Each row was made from one path, in order. Every step used is in the known rows, and no mark comes twice. Write each row's path.
Known rows:
zozi, kupuri, koma, nomob, resile, turan, kofip: [-0.625  0.483  0.239 -2.186  0.777 -3.004  1.054 -0.710  0.922  0.186
  0.251  0.031 -0.677 -1.110 -0.521  0.585  0.271 -0.319 -0.416  0.641
 -0.372 -0.050]
dened, koma, nomob, resile, turan: [ 0.236  0.357  0.076 -3.108  0.680 -3.190  1.207 -2.251  1.116  1.279
  0.161 -0.296 -0.994 -0.913  0.914  0.623 -1.073 -0.349 -0.266  0.957
 -0.721  0.043]
gusa, kupuri, koma: [-0.284  0.058 -0.164 -1.146  1.594  0.039 -0.097  0.209 -0.131 -0.822
 -0.616  0.177  0.415  0.536 -0.550  0.013  0.275  0.355  0.190  0.598
  0.095 -0.135]
dened, resile, turan, koma, nomob, zozi, kupuri: [-0.017  0.678  0.371 -1.370  4.996 -2.478  0.367 -0.936  1.127 -0.328
  0.344 -0.015 -1.189 -0.493  0.838  0.491 -0.283 -0.398 -0.796  0.230
 -0.302  0.130]
koma, nomob, resile, kupuri, gusa: [-0.868  0.264  0.050 -1.766  0.612 -3.130  1.298 -1.600  0.423  0.173
 -0.099 -0.910 -0.572  1.021  0.423  0.520  0.692 -0.652  0.249 -0.318
 -2.282  0.148]
koma, nomob, zozi, kupuri: [-0.807  0.332  0.083 -0.437  2.277 -2.537  0.694 -0.382  0.722 -0.265
  0.455 -0.287 -0.612  0.495  0.619  0.191 -0.125 -0.155 -0.027 -0.185
 -0.925  0.046]
dened, koma, nomob, zozi: [-0.019  0.201  0.026 -1.393  1.465 -1.610  0.860 -1.466  0.424  0.211
  0.504 -0.215 -0.585  0.153  1.038 -0.030 -0.281  0.750  0.039  0.800
 -0.719  0.085]
dened, koma, nomob: [ 0.084  0.112  0.104 -1.466  0.502 -1.275  0.843 -0.994  0.600  0.207
  0.158 -0.137 -0.502 -0.389  0.320  0.276  0.139  0.440  0.157  0.472
 -0.137 -0.079]
nomob, koma: [ 0.080 -0.075 -0.001 -0.322 -0.639 -1.333  0.349 -0.380  0.037 -0.362
  0.167 -0.037 -0.129 -0.047  0.504  0.558  0.243 -0.203 -0.805  0.608
 -0.324 -0.079]
koma, nomob: [-0.116  0.065  0.019 -0.502 -0.427 -2.322  0.773 -0.876  0.566  0.366
 -0.189  0.143 -0.477  0.198 -0.004  0.286  0.342 -0.250  0.343 -0.255
 -0.274  0.005]
resile, turan, koma, nomob, zozi: [ 0.429  0.421  0.041 -1.515  0.748 -3.610  0.061 -1.599  0.907  0.995
 -0.071  0.549 -0.575 -0.535  0.784  0.322 -0.610 -0.484 -0.697  0.791
 -0.759  0.144]
kupuri, koma: [-0.228 -0.019  0.020 -0.403  0.092  0.261  0.153 -0.130  0.023 -1.010
 -0.083  0.239  0.600 -0.193 -0.893 -0.022  0.555  0.220  0.159  1.045
 -0.237 -0.051]
gusa, kupuri, koma, nomob, zozi, dened: [-0.806  0.084 -0.139 -1.188  4.244 -1.323  0.552 -1.338  0.772 -1.055
 -0.024 -0.114  0.151  1.153 -0.340  0.240 -0.441  0.469  0.405  0.471
 -0.871  0.097]
turan, koma, nomob, zozi, kupuri, gusa: [-0.763  0.291  0.245 -0.807  2.756 -2.159 -0.197 -0.443  0.657 -0.283
  0.629 -0.042 -0.130 -0.126  0.328  0.175  1.378 -0.033 -0.293 -0.194
 -1.446  0.052]
kupuri, koma, nomob, zozi, turan: [-0.269  0.024  0.097 -1.117  1.304 -2.102  1.467 -1.408  0.976 -0.443
  0.865  0.536  0.018 -0.282 -0.479  0.132 -0.598 -0.173  0.563  1.073
 -0.460  0.082]
resile, turan, kofip: [ 0.310  0.126  0.066 -0.295 -1.519 -0.016 -0.030  0.141 -0.356  0.723
  0.271  0.281 -0.194 -1.151 -0.018  0.144 -0.528  0.092 -0.589 -0.188
  0.645  0.027]
zozi, kupuri: [-0.579  0.168  0.137  0.035  1.915  0.062 -0.030  0.953  0.288 -0.620
  0.270 -0.324 -0.016 -0.169 -0.106  0.197 -0.021 -0.138 -0.199 -0.196
 -0.039 -0.118]
gusa, kupuri, koma, nomob, zozi: [-0.485  0.229 -0.228 -1.609  2.082 -2.590  0.654 -1.146  0.323 -0.505
 -0.461  0.188 -0.148  1.272  0.159 -0.027  0.157  0.391  0.356  0.655
 -0.824  0.043]
dened, resile, turan, koma, nomob, zozi: [ 0.612  0.522  0.231 -1.485  3.091 -2.540  0.409 -1.909  0.790  0.231
  0.069  0.343 -1.162 -0.352  0.962  0.293 -0.311 -0.269 -0.596  0.473
 -0.305  0.247]
kupuri, gusa: [-0.491 -0.183  0.017  0.017 -0.196  0.327 -0.080 -0.253 -0.385 -0.393
  0.431 -0.153  0.524  0.035 -0.268  0.038  0.847 -0.006  0.346 -0.497
 -0.799  0.066]
gusa, kupuri, koma, nomob: [-0.418  0.133 -0.163 -1.712  1.214 -2.276  0.646 -0.687  0.416 -0.479
 -0.787  0.312 -0.041  0.672 -0.527  0.276  0.603  0.104  0.513  0.293
 -0.178 -0.128]
kupuri, koma, nomob: [-0.348  0.066  0.015 -0.862 -0.232 -2.112  0.935 -0.994  0.586 -0.709
 -0.269  0.381  0.148 -0.009 -0.845  0.253  0.854 -0.024  0.557  0.758
 -0.537 -0.046]
zozi, kupuri, koma, nomob, resile: [-0.924  0.355  0.173 -1.926  2.212 -2.914  1.089 -0.847  1.272 -0.537
 -0.022 -0.232 -0.496 -0.004 -0.502  0.427  0.762 -0.352  0.138  0.790
 -1.008 -0.071]
zozi, dened: [-0.324 -0.157  0.113  0.436  2.247  1.343 -0.071 -0.199  0.506 -0.520
  0.447 -0.328  0.310 -0.128 -0.549  0.258 -0.592  0.045 -0.007 -0.193
 -0.013  0.061]
gusa, kupuri: [-0.072  0.076 -0.190 -0.762  1.494 -0.268 -0.286  0.322 -0.128  0.240
 -0.527 -0.093 -0.168  0.691  0.356  0.010 -0.245  0.192 -0.042 -0.485
  0.360 -0.087]
turan, koma, nomob, resile, kupuri, gusa: [-0.377  0.410  0.179 -2.248  1.288 -3.111  0.464 -1.356  0.723  0.574
 -0.364 -0.524 -0.632  0.321  0.346  0.460  1.328 -0.557 -0.436  0.201
 -2.049  0.083]

Write each row's path:
[-1.032  0.226  0.065 -0.545  3.387 -1.335  1.241 -1.299  0.803 -1.769
  0.140 -0.675  0.283  1.060 -0.501  0.447 -0.554  0.104  0.143  1.138
 -1.964  0.175] => resile, kupuri, koma, nomob, zozi, dened
[-0.275  0.481  0.195 -0.890  3.033 -2.478 -0.148 -0.184  0.986  0.079
  0.185  0.089 -0.670 -0.087  0.565  0.123  0.526 -0.010 -0.661  0.280
 -0.679 -0.011] => turan, koma, nomob, zozi, kupuri
[ 0.117  0.291  0.148 -1.099  2.902 -2.320 -0.029 -1.782  1.357  0.445
  0.346  0.217 -0.266 -0.644  0.266  0.590 -1.199 -0.413 -0.624  0.539
 -0.810  0.202] => resile, turan, koma, nomob, zozi, dened
[ 0.664  0.392  0.097 -2.181  0.992 -1.852 -0.481 -1.041  0.816  1.375
 -0.246  0.214 -0.573 -1.118  0.560  0.315 -0.609 -0.676 -1.083  1.018
 -0.282  0.059] => nomob, resile, turan, koma
[-1.089  0.170  0.190 -1.367  3.103 -1.222  0.714 -0.747  0.364 -0.798
  1.215 -0.702 -0.100 -0.053  0.678  0.180  0.602  0.590  0.219  0.104
 -1.543  0.031] => dened, koma, nomob, zozi, kupuri, gusa
[-0.254  0.227  0.220 -0.614  4.644 -1.197  1.148 -2.305  1.001 -0.653
  0.764 -0.376 -0.784  0.197  0.455  0.596 -1.556 -0.268  0.039 -0.210
 -0.600  0.376] => koma, nomob, zozi, dened, resile, turan
[-0.349  0.212  0.034 -1.965  0.315 -2.834  1.148 -1.820  1.023  0.073
 -0.284  0.096 -0.462  0.174 -0.360  0.241  0.757 -0.248  0.364  1.014
 -1.008  0.057] => kupuri, koma, nomob, resile
[-0.363  0.258  0.207 -0.914  0.828 -1.407  1.736 -0.412  0.250 -0.489
  0.772  0.087 -0.311 -0.147 -0.463  0.150 -0.390  0.334 -0.052  0.980
 -0.404  0.076] => resile, kupuri, koma, nomob, zozi, turan, kofip
[-0.194  0.474  0.119 -2.766  1.813 -2.505  1.519 -1.453  0.781  0.470
 -0.204 -1.032 -1.119  0.384  0.948  0.464 -0.316  0.078 -0.259  0.982
 -1.321 -0.009] => dened, koma, nomob, resile, kupuri
[ 0.527  0.109  0.281 -1.261  1.019 -2.138  0.494 -0.658  1.362  0.972
  0.368  0.788 -0.562 -1.318 -0.388  0.394 -0.060 -0.528 -0.089  0.221
  0.642 -0.082] => zozi, turan, koma, nomob
[ 0.129  0.278  0.358 -0.401  5.703 -0.208  0.181 -1.614  1.152 -0.585
  0.492 -0.079 -0.937  0.169  0.345  0.122  0.269  0.428 -0.348  0.085
 -0.232  0.289] => turan, koma, nomob, zozi, dened, resile
[-0.542  0.036  0.043 -0.020  2.639 -1.334  0.646 -1.514  0.901 -0.215
  0.609 -0.273 -0.281  0.620  0.209  0.248 -0.709  0.134  0.258 -0.185
 -0.950  0.233] => koma, nomob, zozi, dened
[-0.198  0.175 -0.064 -0.423  0.463 -2.546  0.764 -1.329  0.422  0.302
  0.169  0.057 -0.601  0.718  0.741 -0.016 -0.135  0.056  0.201  0.053
 -0.902  0.172] => koma, nomob, zozi
[ 0.349 -0.108  0.242  0.091 -0.341  1.152  0.362  0.675 -0.046  0.726
  1.073  0.412 -0.282 -1.404 -0.474 -0.036 -0.387  0.328 -0.152 -0.339
  1.462 -0.030] => zozi, turan, kofip
[ 0.386  0.289  0.318 -0.506  5.681  1.129 -0.405 -1.214  0.745 -0.611
  0.685 -0.136 -0.392 -0.653  0.406  0.274 -1.248  0.030 -0.903  0.570
 -0.063  0.311] => nomob, zozi, dened, resile, turan, koma
[-0.159  0.577  0.162 -1.468  2.669 -3.588  0.025 -0.699  1.191  0.378
  0.206  0.192 -0.590 -0.659  0.655  0.528 -0.623 -0.646 -0.878  0.509
 -0.802  0.023] => resile, turan, koma, nomob, zozi, kupuri
[ 0.365  0.232  0.148 -0.940  0.265 -2.292 -0.099 -0.686  0.857  0.685
 -0.431  0.535 -0.530 -0.517 -0.013  0.186  0.988 -0.104 -0.327  0.209
 -0.015 -0.049] => turan, koma, nomob
[ 0.667  0.433  0.309 -1.485  2.217 -2.239  0.453 -1.444  0.981  0.304
 -0.259  0.432 -1.079 -0.916  0.223  0.602  0.180 -0.556 -0.499  0.139
  0.351  0.083] => dened, resile, turan, koma, nomob
[-0.215 -0.039  0.122 -0.474  3.944  2.026 -0.046 -0.756  0.340 -0.711
  1.105 -0.697  0.181 -0.198  0.476 -0.049 -1.233  1.014 -0.245  0.926
 -0.474  0.131] => nomob, zozi, dened, koma
[-0.164  0.495  0.381 -0.580  6.306 -0.484  0.626 -1.286  0.954 -1.081
  0.155 -0.716 -1.004  0.815  0.450  0.391 -0.141  0.210 -0.611  0.279
 -0.976  0.277] => turan, koma, nomob, zozi, dened, resile, kupuri
[-1.160  0.153  0.266 -0.132  5.516 -0.161  1.349 -1.743  0.352 -1.858
  0.819 -1.232 -0.386  1.463  0.278  0.505  0.059  0.056  0.376 -0.706
 -2.063  0.406] => koma, nomob, zozi, dened, resile, kupuri, gusa
[-1.286  0.145  0.107 -0.392  2.113 -2.109  0.644 -0.614  0.346 -0.651
  0.913 -0.444 -0.056  0.548  0.362  0.212  0.741 -0.124  0.319 -0.668
 -1.717  0.119] => koma, nomob, zozi, kupuri, gusa
[ 0.322  0.320  0.074 -0.878  1.224 -2.544 -0.090 -1.113  0.715  0.642
 -0.089  0.443 -0.635  0.113  0.714 -0.089  0.546  0.171 -0.471  0.533
 -0.642  0.117] => turan, koma, nomob, zozi
[ 0.218  0.354  0.097 -1.838 -1.194 -3.276  0.939 -1.513  0.641  1.775
  0.100  0.130 -1.244 -0.742  0.483  0.385 -0.332 -0.317 -0.407 -0.164
 -0.074  0.124] => koma, nomob, resile, turan, kofip
[-0.425  0.341  0.306 -1.265  4.323 -1.345  2.248 -1.382  0.721 -1.610
  0.693 -0.286 -0.664  0.553 -0.203  0.362 -0.682 -0.186  0.377  1.067
 -0.737  0.190] => dened, resile, kupuri, koma, nomob, zozi, turan
[-0.096  0.221  0.025 -1.593  0.225 -3.231  0.947 -1.693  0.938  1.074
 -0.186 -0.170 -1.044  0.378  0.529  0.232  0.230 -0.422  0.164 -0.034
 -0.768  0.097] => koma, nomob, resile
[-0.001  0.178  0.183 -0.451  3.268 -1.277 -0.205 -1.315  1.203  0.166
  0.322  0.110 -0.320 -0.009  0.163  0.176 -0.111  0.262 -0.454  0.382
 -0.707  0.186] => turan, koma, nomob, zozi, dened
[ 0.528  0.336  0.088 -1.581 -0.073 -3.348  0.090 -1.133  1.033  1.023
 -0.394  0.645 -0.447 -1.069  0.047  0.632 -0.143 -0.771 -0.580  0.426
 -0.149 -0.025] => resile, turan, koma, nomob
[-0.205  0.309  0.001 -2.588  0.041 -3.936  1.284 -2.255  1.145  0.336
 -0.253  0.199 -0.376 -0.456 -0.312  0.629 -0.402 -0.866  0.069  1.246
 -1.124  0.067] => kupuri, koma, nomob, resile, turan
[-0.929 -0.011  0.351  0.293  4.958  2.383  0.622 -0.425 -0.088 -2.168
  0.661 -1.281  0.191  0.660 -0.474  0.510  0.144 -0.054  0.174 -0.700
 -1.117  0.226] => zozi, dened, resile, kupuri, gusa
[-0.072  0.035  0.080 -0.728  1.302 -2.400  1.274 -1.288  0.897  0.615
  0.991  0.279 -0.588 -0.084  0.359  0.178 -1.130 -0.370  0.423  0.042
 -0.234  0.138] => koma, nomob, zozi, turan
[ 0.067 -0.032  0.065 -0.211  1.569 -0.040  0.529 -0.403  0.344  0.300
  1.177  0.150 -0.110 -0.291  0.360 -0.101 -1.470 -0.100  0.059  0.342
  0.049  0.131] => nomob, zozi, turan
[-0.804  0.468  0.150 -2.589  1.827 -3.909  1.272 -1.338  1.450 -0.210
  0.014 -0.144 -0.376 -0.603 -0.391  0.834 -0.424 -0.999 -0.099  1.008
 -1.131 -0.050] => zozi, kupuri, koma, nomob, resile, turan
[ 0.266 -0.016  0.157  0.153  0.471  0.914  0.370  0.248 -0.184  0.695
  1.396  0.314 -0.378 -0.826  0.255 -0.355 -0.838  0.638 -0.273 -0.045
  0.832  0.134] => nomob, zozi, turan, kofip
[-0.894  0.234  0.078 -0.323  2.896  0.058  0.111  0.382  0.173 -1.649
  0.551 -0.199  0.459  0.159 -0.272 -0.103  0.091  0.306 -0.129  1.162
 -0.865 -0.005] => nomob, zozi, kupuri, koma
